Known rows, with every way that one mark hangs from another:
[mopub [nibes nama]]: [-1.166  2.710 -1.212 -0.785  1.466  0.277  3.678  2.958 -2.075 -1.132
  1.568 -1.523 -2.917  4.462  0.607 -2.545 -1.275 -0.266 -2.976 -0.335
  0.443  1.680 -0.135 -0.269  2.458 -0.279 -0.843]
[vulog [nibes mufo [nama nade]]]: [-0.746 -0.071 -1.874  0.773  1.614 -1.642  0.573 -0.274 -0.454 -1.974
  2.034  1.022  0.497  1.862  2.897 -1.355  3.445 -1.562  3.194 -0.854
 -1.270  1.334  4.171 -0.745  1.740 -3.736  2.666]
[vulog nibes]: [-2.275  0.596 -2.236 -0.167  1.151 -4.367  2.709  1.844 -0.517 -3.453
 -0.094  0.900 -0.593  3.253  5.566 -1.297  3.278  0.418  1.005 -1.359
  0.230  2.550  0.344 -1.443  2.461 -3.291  1.157]
[nade [nama zelu]]: [ 2.436  1.083 -0.385  0.834 -3.214 -1.761 -0.213  4.350 -0.011 -0.633
 -2.778  2.081 -1.852  0.657 -0.964 -1.680  1.794  2.464 -2.866 -1.981
  3.638  1.255 -4.061 -2.384 -3.678 -0.250 -1.503]
[mopub [nibes mufo]]: [-0.145 -0.090 -1.003  1.082  0.708  0.468  5.145  1.358 -1.180  1.122
 -0.130 -0.085  0.295  2.173  0.606 -0.791 -1.922 -0.251 -1.409 -1.877
 -0.472  3.749  0.013 -1.253  2.922 -0.052  0.338]
[nama nade [nibes [mufo zelu]]]: [ 2.756 -3.813  2.027  2.502  1.781  1.070 -1.358 -0.468  1.184  2.081
 -0.504 -0.463  1.432 -2.138 -2.597  3.680 -2.698  3.332  2.117 -5.157
 -0.526 -0.208  0.302  0.030  2.379  1.085 -0.050]
[zelu mufo]: [-0.227  0.399 -1.282 -2.174  3.440 -0.730  3.496  3.522 -2.703 -0.876
  2.045  0.603 -0.514 -2.997  3.261 -1.945  0.361  1.413 -0.317  0.698
 -0.370 -0.740  1.390  0.315  2.263 -2.373 -0.152]
[vulog [nibes mufo [nama zelu]]]: [-1.403  1.300 -2.044  0.657 -0.176 -0.891  0.618 -0.955  0.490 -2.183
  0.776 -0.048  1.326  2.810  2.379 -1.835  3.532 -1.816  2.131  0.766
 -1.006  1.778  3.279 -0.083 -0.525 -3.200  2.843]
[nade mopub]: [-0.142 -1.080 -0.430  0.694  1.526 -4.721  0.574  1.626 -1.642 -0.211
 -0.083 -0.914 -1.249  0.083  2.314 -0.810 -4.200  0.419 -2.212 -0.497
  0.403 -1.114 -3.739 -0.448  0.216  1.856 -3.588]
[nibes [mufo zelu] [nama nade] vulog]: [-0.329 -1.700 -0.427  2.348 -0.341  2.491  0.733 -0.947  1.203  0.574
  2.888 -0.578  2.996 -4.327 -2.155  1.127  1.536 -5.002  3.464  1.751
 -2.629 -2.207  4.704  0.938 -0.083 -0.375  3.867]
[vulog [nibes [mufo zelu] [nama nade]]]: [-1.892 -1.073 -2.086  1.372  1.209 -1.985  1.438  0.754  0.318 -2.290
  1.204 -0.371  0.157  1.422  2.720 -1.032  3.230 -1.762  3.417 -1.030
 -1.549  0.393  3.985 -0.521  1.056 -4.495  4.384]
[zelu [mufo nibes]]: [-1.301 -0.047 -1.485 -3.812  3.741 -0.681  1.898  1.519 -0.875 -1.892
  0.488  1.721 -0.890 -1.641  4.595 -0.943  1.625  0.845  1.425  3.130
 -1.116 -0.266  2.611 -0.643  3.056 -4.167  0.716]
[zelu [mufo [nibes [nama nade] vulog]]]: [-1.780  0.518 -0.745 -4.470  3.326  1.407  0.569 -0.405 -1.035 -1.314
  2.348  2.056 -0.594 -2.518  3.254 -0.716  2.726 -0.772  2.489  4.463
 -1.779 -1.720  4.342  0.181  2.745 -3.598  1.406]
[vulog [nibes mufo]]: [-1.448 -0.289 -2.856  1.467  0.823 -3.193  2.996  0.265  0.054 -2.192
  0.050  1.310  1.861  2.149  4.465 -0.597  2.965 -1.392  2.720 -0.958
 -1.144  3.361  2.458 -1.720  1.968 -3.058  2.560]
[mufo zelu]: [-1.260 -2.160 -1.720  1.770  0.656 -3.542  4.388  5.644  1.164 -2.761
 -1.184 -2.469 -1.219 -0.507  1.796  0.170 -0.234  0.149 -1.327 -1.422
  0.493 -1.080 -1.867 -0.283  0.890 -2.575  1.482]
[nibes mufo nama]: [ 1.940  1.004 -2.775  2.326  1.857  0.573  0.911  1.712 -0.008 -1.465
  3.599 -0.740  1.952 -0.458 -0.415 -1.754 -0.457 -3.534  1.907  1.757
 -2.071 -0.175  4.431 -0.236  0.523 -0.723 -0.052]
[nama nade nibes]: [ 3.144 -1.823  2.583  0.264  2.512  0.264 -2.648  0.146 -0.451  1.096
  0.114  0.601 -0.638 -0.260 -1.411  2.386 -2.237  5.127  0.333 -5.615
  1.348 -0.269 -1.828  0.292  3.459  1.574 -3.227]
[vulog [nibes mufo nama]]: [-1.472  1.441 -3.486  1.395  1.189 -2.122  1.687  0.336 -0.178 -3.286
  2.043  0.092  1.223  2.886  3.729 -2.067  3.088 -2.875  3.243  0.811
 -1.718  2.030  4.547 -1.113  1.162 -3.076  2.555]
[nibes mufo [nama zelu] vulog]: [ 0.703  1.940 -0.714  1.201 -2.596  3.889 -0.543 -2.915  1.459  0.984
  2.293 -0.309  4.793 -2.369 -2.730 -0.006  2.002 -5.144  1.755  4.172
 -1.930 -0.341  3.818  1.572 -2.634  1.337  1.572]
[mopub [nibes [nama zelu] vulog]]: [-2.243  3.225  0.255 -1.715 -1.606  2.776  2.640 -0.521 -0.974  0.489
  0.660 -1.139 -1.039  3.073 -0.933 -1.334  0.243 -1.424 -3.088  1.183
  0.442  1.556 -0.437  1.128  0.416  1.285  0.142]
[mopub [nibes mufo [nama zelu] vulog]]: [-1.406  2.234 -0.209  0.015 -1.858  3.843  2.990 -1.900 -0.339  1.842
  0.859 -0.745  1.516  1.437 -2.145 -0.779 -0.189 -3.026 -1.205  1.787
 -1.040  2.283  1.650  0.820  0.017  1.444  1.487]

Rows:
[ 3.011  2.403  0.075  1.273 -3.324 -0.275 -1.841  2.550  0.243 -0.384
 -3.299  1.172 -0.885  1.633 -2.620 -0.048 -0.139  3.595 -1.956 -2.038
  2.921  1.589 -3.172 -1.897 -3.644  2.689 -2.221]
[nade [nama nibes zelu]]
[ 1.441  1.713 -1.807  3.867 -2.886 -0.111  0.628  2.365  0.375 -0.903
 -2.084  1.219  1.089 -0.257 -1.621  0.991 -0.297 -0.679  1.663 -0.262
 -0.239  1.616  0.317 -3.685 -2.319  3.623  0.441]
[nade [nama [nibes [mufo zelu] vulog]]]
[ 2.412  0.811 -1.078  1.395 -0.220  1.871 -0.604  0.014  1.138 -0.023
  2.086 -1.133  2.510 -0.701 -2.392 -1.523  0.200 -1.991  0.408  1.504
 -0.872 -0.121  2.628  1.220 -2.025 -0.781  0.337]
[nibes mufo [nama zelu]]
[-3.409 -1.920 -1.030 -1.718  0.533 -0.181 -0.026 -0.168  3.564 -3.153
 -0.906 -0.837 -1.445 -0.329  1.667  1.874  3.310 -2.878  2.381  4.075
 -1.214 -2.634  2.090 -0.138  1.399 -4.307  3.864]
[mufo [nibes [nama nade] vulog] zelu]
[ 1.476 -3.706  4.078 -4.810  1.268  1.446 -2.842 -1.781  0.514  3.163
 -1.574  2.293 -1.187 -3.420 -0.072  0.425  2.838  5.629 -1.500 -2.494
  2.527 -1.501 -1.815  2.281  0.700 -4.708  0.256]
[nama nade [zelu [mufo nibes]]]
[-0.527 -1.085 -0.495 -2.719  3.159 -1.477 -2.917 -0.615  1.203 -2.356
  0.379  0.972 -2.543  1.563  2.414 -0.328  1.011 -0.257  1.342  2.549
 -0.303 -1.253  0.900 -0.673  2.577 -3.348 -1.032]
[mufo [nibes [nama [nade mopub]]]]
[ 2.945  1.780 -1.774  3.419 -1.492 -1.103 -0.177  3.239 -0.467 -1.115
 -1.697  1.824  0.258  0.885 -1.238 -0.009 -1.138  1.212  0.880 -1.657
  0.681  2.345 -0.242 -4.071 -1.452  2.847 -1.450]
[nade [nama [nibes mufo]]]
[ 1.387 -0.310  0.295 -0.519  3.026 -1.372 -1.992  2.017 -1.587 -0.580
  3.231 -0.924 -2.578 -0.284  0.103 -1.743 -1.419  0.378 -1.121 -0.993
  0.705 -3.089 -0.449  0.964  1.119 -0.459 -2.814]
[nibes [nama [nade mopub]]]
[ 1.917 -1.119  2.725 -0.061  0.967  1.605 -2.587 -1.960 -0.056  1.943
  0.438  1.012  0.941 -1.729 -1.739  3.462 -1.030  3.191  1.378 -3.809
  0.482 -0.388 -0.747  0.652  3.038  3.290 -2.471]
[nama nade [nibes vulog]]
[ 1.348  0.195  0.685  1.231 -3.188 -3.566 -1.949  1.938 -1.309  0.853
 -3.468  0.830 -2.550  0.193 -0.946 -1.663 -2.354  1.949 -3.635 -0.915
  2.810 -0.401 -6.156 -2.169 -5.657  2.602 -2.767]
[nade mopub [nama zelu]]
[-0.092  0.358  2.444 -1.666 -1.216  2.062 -3.678 -2.755 -0.321  1.907
  1.945 -0.143 -0.122 -2.241 -2.253 -0.156  1.002 -1.236 -1.173  1.207
  0.661 -3.264 -0.922  2.813 -1.909  1.668 -1.170]
[nibes [nama [nade mopub] zelu] vulog]
[-1.905  0.817 -0.294 -2.374  1.312 -1.181 -0.446 -0.061 -0.969 -1.721
  1.336  0.503 -1.688  1.905  2.981 -2.223  4.544  1.263  0.710 -0.917
  0.662 -0.043  1.687  1.078  0.716 -4.467  2.029]
[vulog [nibes [nama nade [zelu mufo]]]]
[-1.582  0.873 -0.295 -0.030  1.537 -2.259  1.632  0.890 -2.767  0.267
  0.770 -2.115 -2.911  2.819  1.016 -1.950 -5.376 -0.477 -3.214  0.375
 -0.047 -0.270 -2.809 -0.236  0.255  2.632 -2.860]
[nade [mopub [nibes nama]]]
[-2.473  3.309 -1.070 -0.883 -0.206  1.658  3.675  0.771 -1.678 -0.471
  1.885 -1.027 -1.326  2.896  0.245 -1.371 -0.344 -2.300 -1.882  1.391
 -0.463  1.650  0.612 -0.006  2.152  1.338 -0.060]
[mopub [nibes nama vulog]]
[-2.540 -1.313 -2.845  2.135  0.307 -3.544  4.098  1.112  0.902 -2.639
 -0.743 -0.006  1.428  1.763  4.290 -0.265  2.675 -1.681  2.762 -1.009
 -1.445  2.524  2.250 -1.536  1.232 -3.905  4.309]
[vulog [nibes [mufo zelu]]]
[ 0.840 -0.794  0.295  1.535  0.211  2.194 -1.448 -2.948 -0.444  2.136
  3.764  0.718  3.140 -3.950 -1.867  0.521 -0.320 -4.670  3.006  2.153
 -2.737 -2.063  3.844  0.587 -0.386  1.816  0.616]
[nibes mufo [nama [nade mopub]] vulog]
[ 1.083  1.221 -0.730  2.665 -0.593  2.184  0.293 -2.175  0.931  0.371
  0.471 -0.054  4.409 -0.870 -1.320  3.332 -2.035 -1.316  3.118  0.412
 -2.266  1.756  2.149 -0.838  1.273  4.926 -0.842]
[nama [nibes mufo vulog]]
[-0.012  2.276  2.115 -1.964 -1.894  4.275 -1.347 -3.472  0.218  1.972
 -1.082 -0.491  2.620 -2.057 -2.130  2.306 -0.636  2.593 -0.274  1.050
  0.052  0.008 -0.351  2.641 -1.796  3.432 -0.578]
[nama [nibes vulog] [zelu mufo]]
[ 0.219  1.129  0.256 -0.925  0.746  1.449 -1.078  0.087 -0.795 -0.429
  3.627  0.666  0.001 -2.021 -0.285 -0.405  2.319 -2.191  0.656  1.082
 -0.166 -2.472  1.979  1.189  1.565  0.387 -0.738]
[nibes [nama nade] vulog]
[ 0.036  0.095 -0.729  3.228 -0.971  1.752  1.300 -1.389  1.696 -0.062
 -0.447 -1.339  4.059 -1.137 -1.612  3.812 -2.280 -1.495  2.980  0.328
 -2.496  1.176  1.998 -0.499  0.649  4.139  0.947]
[nama [nibes [mufo zelu] vulog]]
[ 2.215 -4.271  4.933 -1.788 -0.271 -1.067 -3.862 -1.644 -0.129  4.236
 -1.913  0.387 -1.587 -2.491 -1.732  0.612 -1.258  5.176 -3.907 -4.953
  3.526 -1.967 -6.295  2.502 -1.377 -0.572 -2.961]
[nama [nade mopub] zelu]
[-0.477  3.240 -0.102 -1.197 -2.149  2.307 -1.063 -0.743  0.579 -0.928
  2.135 -0.852  1.199 -0.746 -1.290 -0.801  2.552 -2.784 -0.868  3.490
  0.113 -1.747  0.687  2.190 -1.878  1.244 -0.381]
[nibes [nama zelu] vulog]
[ 2.243  0.789  0.979  3.061 -3.685 -1.268 -3.470 -0.897 -0.496  2.091
 -3.816  0.393 -0.060  0.406 -3.250  0.452 -4.511  1.820 -1.365 -0.941
  1.066  0.567 -4.108 -2.293 -6.264  5.624 -2.811]
[nade mopub [nama [nibes mufo] zelu]]
[-0.474  0.943 -1.304 -3.123  1.280 -0.390 -2.139 -0.395  2.739 -3.093
 -0.643  0.441 -1.417  2.656  1.621 -0.543  2.507 -0.434  0.509  3.828
  0.359 -0.108  0.906 -0.087  0.814 -3.848 -0.367]
[mufo [nibes [nama zelu]]]
[-4.094 -0.243 -2.534 -1.375 -0.079 -0.604  1.229  0.459  3.741 -4.568
 -0.960 -1.577 -0.789  0.592  2.358  1.357  2.827 -4.355  2.371  6.096
 -1.945 -2.011  2.500 -0.547  0.855 -3.594  4.143]
[mufo [nibes nama vulog] zelu]
[ 2.251 -0.199  1.620 -1.632  1.110  0.953 -2.852  1.282 -0.046  0.285
  1.825 -0.585 -1.813 -0.106 -1.678 -1.601  1.277  2.084 -2.223 -1.724
  2.228 -2.478 -0.909  2.326 -0.406 -2.135 -1.771]
[nibes [nama nade zelu]]
[-2.334  0.010  0.351  0.089  0.001 -2.113  2.590 -0.412 -2.297  1.310
 -0.581 -0.903 -1.345  1.350  1.495 -0.372 -4.523 -1.004 -2.748  0.341
 -0.250  0.553 -3.641 -0.399  0.515  3.493 -2.248]
[nade [mopub [nibes vulog]]]
[ 3.787 -3.709  5.163  0.800 -0.680  2.214 -5.871 -5.571  1.045  5.912
 -2.274 -0.537  1.724 -2.266 -5.081  3.573 -4.502  5.187 -0.391 -4.978
  1.153 -0.829 -3.514  2.295 -1.870  3.580 -2.662]
[nama [nade mopub] [nibes mufo] zelu]
[-1.375  0.561 -2.788  2.895 -1.149  2.150  2.514 -0.018  1.645 -1.273
  2.592 -1.765  3.655 -2.916 -1.111  0.428  1.160 -6.869  3.263  4.466
 -3.521 -1.358  5.366  0.332 -1.130  0.432  4.017]
[nibes [mufo zelu] nama vulog]
[ 1.754  1.447 -0.342 -0.307 -2.404 -0.981  0.273  4.021 -1.122 -0.161
 -2.269  2.346 -1.772 -1.041 -0.273 -2.234  2.079  2.854 -2.510 -0.904
  2.702  0.530 -2.414 -1.805 -3.498 -0.946 -0.568]
[nade [nama [zelu mufo]]]
[ 1.539 -3.021  2.078  2.262  0.049  2.456 -1.279 -2.561  1.193  2.613
 -0.431  0.089  2.952 -3.312 -2.867  4.646 -1.491  1.203  3.208 -3.379
 -1.341 -0.266  1.024  0.413  1.974  2.672  0.761]
[nama nade [nibes [mufo zelu] vulog]]
[-1.040  0.263 -0.515  1.028  1.359 -1.422  1.835 -0.116 -2.336  1.093
  0.887 -1.941 -1.369  1.832  0.448 -1.400 -5.512 -1.627 -1.966  0.488
 -1.088  0.261 -1.460 -0.303 -0.048  2.513 -1.689]
[nade [mopub [nibes mufo nama]]]
[-1.535  0.588  0.467 -0.567  0.291 -1.791  0.789  0.088 -2.342  0.916
 -0.036 -2.229 -2.719  2.763  0.153 -1.651 -4.844  0.195 -4.166  0.233
  0.485 -0.296 -3.717  0.793 -0.867  2.360 -2.634]
[nade [mopub [nibes [nama zelu]]]]
[-0.548  1.150 -0.373  1.532 -1.783 -3.687  1.447  3.046 -3.314  0.606
 -2.550  0.912 -4.107  2.572  0.246 -2.346 -4.162  0.883 -3.581 -1.295
  1.699  1.481 -4.755 -3.581 -2.626  3.408 -2.526]
[nade [mopub nibes] nama]
[ 2.845 -1.966  1.481  0.953  0.682  1.624 -3.358 -1.986  0.148  2.794
  1.821 -0.581  1.261 -2.375 -3.359 -0.662 -1.266 -0.518  0.073 -0.662
 -0.236 -1.952  0.964  1.759 -2.176 -0.287 -0.731]
[nibes mufo [nama [nade mopub] zelu]]
[ 0.776  0.494  0.601  0.134 -2.393 -2.693 -1.326  1.713 -2.431  1.314
 -2.780  1.163 -2.445 -1.376 -0.443 -2.107 -2.301  2.277 -3.173  0.008
  2.107 -1.037 -4.548 -1.532 -5.545  1.975 -2.059]
[nade mopub [nama [zelu mufo]]]
[-3.931 -2.071 -1.811 -1.118 -0.439 -1.743  2.436  0.386  4.265 -3.684
 -3.026 -0.424 -0.269 -0.185  3.175  2.673  3.017 -2.814  2.115  4.268
 -1.214 -0.505  0.548 -1.432  1.571 -3.688  3.915]
[mufo [nibes vulog] zelu]
[ 3.700 -2.031  4.899 -1.130 -0.523  2.314 -4.845 -2.524  1.191  3.661
 -2.214 -0.202  0.007 -0.576 -4.139  2.883 -1.352  7.219 -1.917 -6.110
  2.946 -0.398 -4.157  2.552 -0.168  1.417 -2.838]
[nama nade nibes zelu]
[-1.392  2.581 -0.027 -2.372  0.685  1.843  3.094  1.556 -2.153  0.180
  0.960 -1.726 -2.513  3.018 -0.334 -2.640 -0.871  0.901 -3.648  0.127
  0.955  1.110 -0.298  1.314  0.892 -0.703  0.115]
[mopub [nibes [nama [zelu mufo]]]]
[ 0.704 -3.565  5.396 -2.054 -1.292  0.673 -2.494 -3.016 -0.575  5.263
 -2.448  0.536 -1.488 -1.373 -2.461  0.745 -1.523  4.301 -4.406 -4.556
  3.109 -0.962 -6.139  2.519 -0.911  0.640 -1.952]
[nama [nade [mopub [nibes vulog]]] zelu]
[-0.292 -0.341  0.970 -3.789  0.219  0.841 -0.095 -0.367  0.896  0.304
 -1.664  0.690 -0.240 -1.343  1.111 -0.503  1.920  2.796 -1.653  1.559
  1.333 -0.251 -1.080  1.503 -0.565 -3.392  0.432]
[nama [zelu [mufo nibes]]]
[ 2.268  2.219 -1.528  3.286 -2.636  0.063 -0.152  1.698 -0.150 -0.534
 -1.431  2.313  1.321 -0.038 -1.543  0.771 -0.255 -0.461  1.659 -0.316
 -0.081  2.311  0.366 -3.719 -1.746  4.081 -0.692]
[nade [nama [nibes mufo vulog]]]
[ 1.591 -2.050  5.807 -0.974 -2.137  2.452 -6.072 -5.926  0.555  5.135
 -2.272 -0.145  1.089 -2.242 -4.252  4.064 -3.086  4.681 -1.280 -3.511
  1.728 -1.489 -5.021  3.061 -1.781  5.085 -3.038]
[nama [nade mopub] [nibes vulog] zelu]
[-2.501  2.429 -1.642 -1.963  0.632 -1.379  0.790  0.466 -0.858 -3.101
  1.249 -0.344 -0.997  2.985  3.740 -2.639  4.195 -0.072  0.742  0.870
 -0.029  0.688  2.224  0.791 -0.146 -3.853  2.092]
[vulog [nibes [nama [zelu mufo]]]]
[-2.493 -3.094 -0.911 -1.321  2.202 -2.220 -0.866  1.272  3.065 -3.161
 -1.353 -1.640 -3.350  0.866  2.069  0.729  0.725 -0.969  1.205  2.622
 -0.734 -3.104  0.512 -0.288  1.104 -4.941  2.452]
[mufo [nibes [nama [nade mopub]]] zelu]
[-1.685  1.671 -0.891 -3.322 -0.401  1.042 -2.234 -2.476  2.940 -2.445
 -0.611  1.073  0.388  1.399  1.489  0.487  3.856 -2.597  1.472  5.748
 -0.679 -0.407  1.768  0.046  0.593 -2.246  0.557]
[mufo [nibes [nama zelu] vulog]]
[ 2.637 -1.884  2.350  1.609  0.574  2.807 -2.340 -3.452  0.818  3.084
  0.527  1.591  3.330 -3.103 -2.617  4.094 -1.486  1.631  3.295 -3.243
 -1.036  0.520  1.241  0.055  2.749  3.542 -1.012]
[nama nade [nibes mufo vulog]]
[-2.484 -0.323 -0.897  1.567 -1.372  1.415  6.214  0.186 -0.038  1.177
 -0.814 -0.711  1.541  0.476  0.184  0.665 -1.077 -2.768 -0.454  0.121
 -1.535  2.984  0.654 -0.776  1.779  0.846  3.051]
[mopub [nibes [mufo zelu] vulog]]
